In the rows, 128 means zero.
Known rows, with every step that occurs:
F/E/V/Q/L: [120 119 146 169 194 116  74 119 132  80 164 129 102 108  91 133 179 166
 100  54 145 132  98  93 137 107  96 172 126 155 126 162  89 129]
Y/N/H/E/V/Q/C: [ 88 160  74 149 115 104 123 139 156  92 128 108 166 173 140  84 107 187
 108  72 106 129 134 158 131 168 100 147 128 106 172 128 128 189]
U/E/H/N: [127 132 156  93  91 161 156  99 135 155 149 155 137  94 135 140  99  76
 132 162 173 101 121 108 139  81 180 109 158 101  74 166 145 107]
Y/N/H/E/V: [ 91 142 100 115  86 156 133  94 165 122 154 173 113 156 124 128  90 172
 133 128 109  73 164 171 137 124  84 121 181  75 135 178 103 184]
Y/N/C/Q/V/E/H: [107  92 125  97 186 118 115  70 135 130 156 176 135 128 147  54  86  98
 127 138 136  86 119 149 146 150 124 173 151 107 131 146 132 121]
J/K/U/E/V/Q/L: [136 125 157 152 173 107  77 130 128  82 178 123 124 111 114 115 168 129
  88  85 124 123 147 120 145 125 126 206 122 171 138 115 124 113]
U/E/V/Q/C: [ 93 158 101 170 134 130  93 126 141  86  99  82 152 158 115  95 126 144
 120  29  86 142 134 122 147 149 113 158  99 145 183 107 125 147]
Q/C/N/H/E/U: [100 136  95 126  69 125 158 140 176 133 117 111 159 139  73 113 143 155
 161 158 129 131 173 190 120 134 142 125 168 111 103 122 144 119]
V/Q/L: [138 125 146 159 195  97  85 155 112  83 143 117 130  94 125 122 196 170
  98  80 157 147  92  75 118 114 103 180  94 185 104 124  97  75]
U/E: [110  83 182 132 109 160 117  99 147  95 107 107 119 125 110 164 121 109
 154 132 115 112 157  71 171  90 134 136 129 159 102 117  94  58]
V/E/U/K/J: [141  81 192 149 129 100  85 156 115 134 148 106  81 128 148 175  87 114
 143 184  85 146 145 127 201  88 121 102 138 143  78 104 117 109]
F/E/H/N: [139 132 150 114 104 147 169  97 127 164 146 161 123 104 114 159 107  92
 143 155 178  98  86 110 129  87 175  86 161  83  82 183 132 144]
C/Q/V/E/H/N/Y: [144 131  80  84 157 137 126 116 151 151 165 157  84 116 137  86 105 126
  90 163 151 121  95 125  60 143 161 103 125 102 130 167 120 152]
B/C/N/H/E: [127  83 121 104  88 143 156 139 142 104 120 126 162 132 108 170 127 151
 127 178 132 109 167 190 108 143 121  99 152 103 110 152  88 130]
F/E/H/N/C/Q: [143  82  99 150 142  97 146 105 128 129 137 141 168  85  99 112 168  54
 124 179 173 155  89  97 119 128 125 123 129 113 149  99 127 158]
J/K: [164 134 168 151 140 114 149 158  76 147 109 139 129 165 168 152 118  99
 140 150  74  71 133 105 141 133 132 143 102 153 135  94 120 117]
Q/C/N: [138 160 156 129 142 138 155 144  98 157  58 136 153 115 156 109 166 154
 126  71 141 166 106 115 117 148 117 131 106 128 127 114 165 158]
K/U/E/V/Q: [ 97 147 109 179 148 151  76  78 144  88 144  94 136 139  78 137 136 119
 122  62 139 126 160 101 171 108 107 163 123 162 177 131 117 112]
B/C/Q: [152  83 105 199 151 134 120 159 130  97  89 123 162 110  92 141 158  99
 122 115 151 166 146  88 146 130  92 147  76 172 191  66 133  96]
C/N: [140 145 173 132 159 158 145 122  85 167  90 159 129 102 143 144 172 134
 131 103 176 146 112  84 136 108 108 127 121 137 107 146 144 125]
B/C/N/Y: [125 130 116 117 144 138 150 162 100 148  73  83 135 163 170 153 131 140
 101 136 141 186 117 128  67 170 116 107  76 113 168 139 128 141]
V/E/U/K: [121 106 175 129 149 135 131 125 137 119 144  97  86 160 133 125 113 144
 170 131  98 115 167 118 193 105 160  79 138 183 105 119 108  86]
H/E/U/K: [121 127 148 120 113 138 151 145 144 123 136  81  94 155 119 153 118 157
 172 150  80 119 168 138 177 113 149  84 136 171 117 116  99  91]
B/C: [126 119 127 169 120 156 141 151 113 102  47  80 168 174 139 171 108 122
 138  99 114 144 147 127 122 138 100 125  70 145 170  94 130  88]
E/H/N/Y: [132 169  88  86 111 129 160 145 116 167 131 119 114 134 172 127 101 121
 115 181 143 131  84 130  51 138 163  90 112  82 120 171 117 143]
F/E/V/Q/C: [102 161  96 185 146 119 103 123 138  90  95  85 145 167  98 108 133 159
 128  26  89 139 106 125 140 148 105 138 102 132 190 118 116 177]
K/U/E/V: [ 99 149 139 144  95 183 103  64 163 111 114 127 109 136  88 137 112 110
 151  82  98 105 185 139 164 104 113 151 144 129 161 126 132 130]
C/N/H/E/V: [106 145 103 114 102 167 125  95 145 127 142 171 117 134  97 136 126 155
 133 114 110  77 161 192 125 125  93 112 179  83 133 192  93 187]
K/J: [148 112 164 169 116 110  85 159  90 140  97 130 110 105 146 194 112 111
 135 164 102 143 104 103 154  92  75 139 113 116  93 102 115 114]
Y/N: [114 135 166 134 127 136 161 118 125 158 107 161 128 155 195 132 101 168
 134 132 179 139 118  39 158 105  93 142 129 126 111 125 169 116]
V/Q/C/N/H/E: [121 106 101 111 106 111 138 146 141  94 137 119 168 119 102 135 151 171
 117 152 128 116 142 177 110 152 127 110 148 116 112 147  85 148]
N/H/E/U/K/J: [128  86 158 144  89  79 104 183 123 124 157  93 100 117 132 187  87 122
 144 216  66 128 151 183 186 107 119 100 152 128  82 114  90 127]
Q/C/B: [152 149 126 122  80 121 117 175  97 137  92 134 137 130 127 129 174 139
 176  77 100 149 111  87  94 176 145 151 100 151 163  61 167  99]
L/Q/C/N/H/E: [138 103 100  88  85 103 165 147 140  97 124 128 137 118  99 130 128 160
 124 155 111 114 139 181  99 153 114 118 139 115 122 138 100 135]

Rows:
[138  99 171 142  98 102  98 173 121 140 144  93  88 123 135 198  90 125
 148 197  71 148 146 143 188  94 110 105 137 132  88 105 111 112]
H/E/U/K/J
[134 114 177 165 120  93  97 180  99 144 128  94  91 119 151 182  95 110
 148 172  78 153 130 130 196  95 108 112 126 147  95  97 124 115]
E/U/K/J
[129 144  74 122  78 108  93 166 122 103 152 127 150 140  90 123 170 148
 151  77  97 127 134 141  97 188 138 151 130 132 184 100 135 140]
N/H/E/V/Q/C/B
[136 135 102  66 124 138 146 124 131 156 154 130 106 143 165 122  98 123
 110 192 148 123  97 125  57 133 174  81 127  76 103 178 112 137]
V/E/H/N/Y
[ 99 133  75 162 150 145 101 118 130  92 150 110 162 152  92 146 134 143
  98  83 149 123 157 164 140 137  88 133 131 117 178 176 103 162]
B/C/N/H/E/V/Q
[152 157 137 121 142 115 166 147  89 147  68 128 128 115 140 102 149 140
 118  62 141 177  95 103 116 149 100 150  85 147 158 109 179 138]
L/Q/C/N
[121 158  96 119 163 108 135 169 102 141  92  78 137 152 167 105 154 168
  92 107 133 191  87 117  64 182 125 122  76 123 165 133 124 164]
V/Q/C/N/Y
[149 129 145  83 119 162 150  90 132 160 159 184 128 112 143 126 105 102
 128 164 181  93 110 111 121  87 176  89 163  88  68 176 142 119]
V/E/H/N
[134  97 180 150 149 108  72 142 123 134 145 116  59 129 142 156  75 129
 133 143  72 131 140 145 194 101 114 113 137 154  91 109 121 120]
Q/V/E/U/K/J
[126 148 101  75  85 133 156 123 144 151 141 100 123 126 146 135  98 104
 114 200 146 140 119 142  66 136 189 102 123  91 119 151 131 126]
K/U/E/H/N/Y
[128 127 124  91  87 100 179 101 106 150 120 100 199 145 179 118 112  25
 124 206 118 124 132 166  94 154 175 135 130  88 138  89 167 149]
J/K/U/E/H/N/C
[118 155  96 100 111 110 169 107  93 155  94 114 192 138 184 110 130  67
 131 166 136 136  88 145  72 143 135 114 117  80 129 118 143 152]
E/H/N/C
[139 155  85 123  87 132  87 154 118 121 140 130 139 143  95 131 176 152
 151  57 102 145 128 100 100 175 130 156 114 136 192  89 157 124]
H/E/V/Q/C/B
[104 139 141 171 131 171 111  68 141 123 116 142  80 154  79 159 116 136
 159  69 102  89 122 120 157 102  92 113 150 103 152 177  92 173]
F/E/V
[115 122 163 129 171 141 117 110 149 117 138 108  61 163 125 106 102 160
 159  97  83 101 162 134 185 121 154  92 136 194 118 120 112  97]
Q/V/E/U/K
[110  88 122  98  74 121 160 126 164 108 150 150 141 143 136 149  98 180
 134 204 136  87 154 141 127 123 114 109 171  98  88 150  91 126]
Y/N/H/E
[152 143 118  79 139 149 148  77 137 150 162 185  86 108 128 100  79 104
 111 117 167  87  98 118 110  99 152 113 144 113 104 174 159 114]
L/Q/V/E/H/N
[143 147 135  82 140 169 137  78 142 159 155 192 105 112 138 104  92 116
 120 124 167  79 107 129 112  99 169 101 160 102  82 179 148 128]
Q/V/E/H/N
[125 152 129 162 195 117  72 136 119  86 153 136 114 103 122 109 185 167
  94  46 144 132 103 100 124 111  84 185 113 163 131 150 100 117]
E/V/Q/L
[152 113 115 107 148 166 135  95 151 141 154 183 128 102 118 104 100  94
  98 126 185 109 124 132 118 115 161 111 145 111 121 151 165 130]
B/C/Q/V/E/H/N
[ 98 112 146 113  97 108 170 149 156 122 165  98 107 164 147 136  91 167
 160 182 108 113 176 153 186 122 152  84 162 151 103 129 112 120]
Y/N/H/E/U/K
[127 161 109 103 139 120 151 166 104 155  74  95 125 148 175 108 145 164
 108 120 113 181  93 128  55 180 129 113  84 109 151 129 129 168]
Q/C/N/Y
[122 183 124 153 168 140 123 129  98 147  93 131 155 128 139  97 167 153
 104  27 152 169 109 118 134 150 100 148 110 130 163 138 164 184]
E/V/Q/C/N
[169  95 149 157 179 104  96 163 133  95 140 168 115  47 105 106 215 145
 106 112 159 155 103  70 122 109  99 184 107 184 109  96 111  86]
C/Q/L
[166  98 124 136 167  87 118 151 130 110 139 154 147  59 139  88 222 117
  86 138 173 183  90  80  82 126 106 164 108 155 115  83 140 128]
H/N/C/Q/L
[135 125 162 146 147 164 155 139  89 148  61 120 166 137 147 165 146 120
 117  94 174 170 134 117 130 135 106 125  95 134 145 126 164 125]
B/C/N
[114 104 106 171 159 161  99  93 192 115 121 133 109 152  54  88 123 133
 138  91 150 133 178 122 152 115 124 150 132 169 147  93 169  72]
B/C/Q/V/E/U
[171 154 147 153 111 114 157 135 102 140  98 120 148 147 136 147 131 106
 148 158  93 101 152 141 128 143 148 157 101 160 156  60 156 109]
J/K/U
[ 95 125  90 138  66 130 145 126 176 117 132 111 142 143  59 138 134 150
 174 180 121 100 178 171 129 108 137 120 167 124 100 125 110  83]
N/H/E/U
[119  96 132 138 181 112 116 113 148 109 144  99  92 150 122  77 127 125
 145 118  88 133 157 137 174 141 141 106 128 196 150  86 116 116]
N/C/Q/V/E/U/K
[129 152  73 144 178 120 119  99 131 139 113 167 126  88 116  60 142  97
 107  87 131 115  91 142  96 156 102 162 113 149 174 106 147 155]
E/H/N/C/Q/V
[139 118 119  73  54 116 136 115 101 154 142 126 179 110 133 141 166  43
 165 170 154 157 129 113  80 164 185 145 137 107 150  75 195 100]
K/U/E/H/N/C/B
[144 171 130 104 106 151 165 118 111 173 131 166 139  99 150 133 113  97
 134 147 175 101  96 119 112  96 160 104 143  95  90 167 151 126]
E/H/N
[115 121 145  97 174 154 104  75 125 123 136 167 104 128 116  90  82 116
 150 104 102  45 121 172 143 128 143 152 146 121 107 173  95  88]
Q/V/E/H
[115 166  74  99 141 133 123 147 129 143 118  96 123 161 147 113 142 181
  89 104 113 176 114 144  60 180 114 116 102  92 175 159 115 192]
H/E/V/Q/C/N/Y
[117  81 171 137  87  73 120 176 130 140 171 111 101 127 163 180  64 135
 134 225  98 143 152 158 199 104 115 106 166 112  74 116 123 141]
Y/N/H/E/U/K/J
[151 138 162  92  82 141 171 107 126 164 160 151 148 106 141 141  91  52
 126 191 156  91 141 138 138 102 207 125 155 104  94 134 170 119]
J/K/U/E/H/N
[159 100 121 124 169  82 122 149 119 116 153 161 159  49 137  76 205  94
  92 149 169 163  86 116  87 133 122 176 120 137 113 103 134 128]
E/H/N/C/Q/L
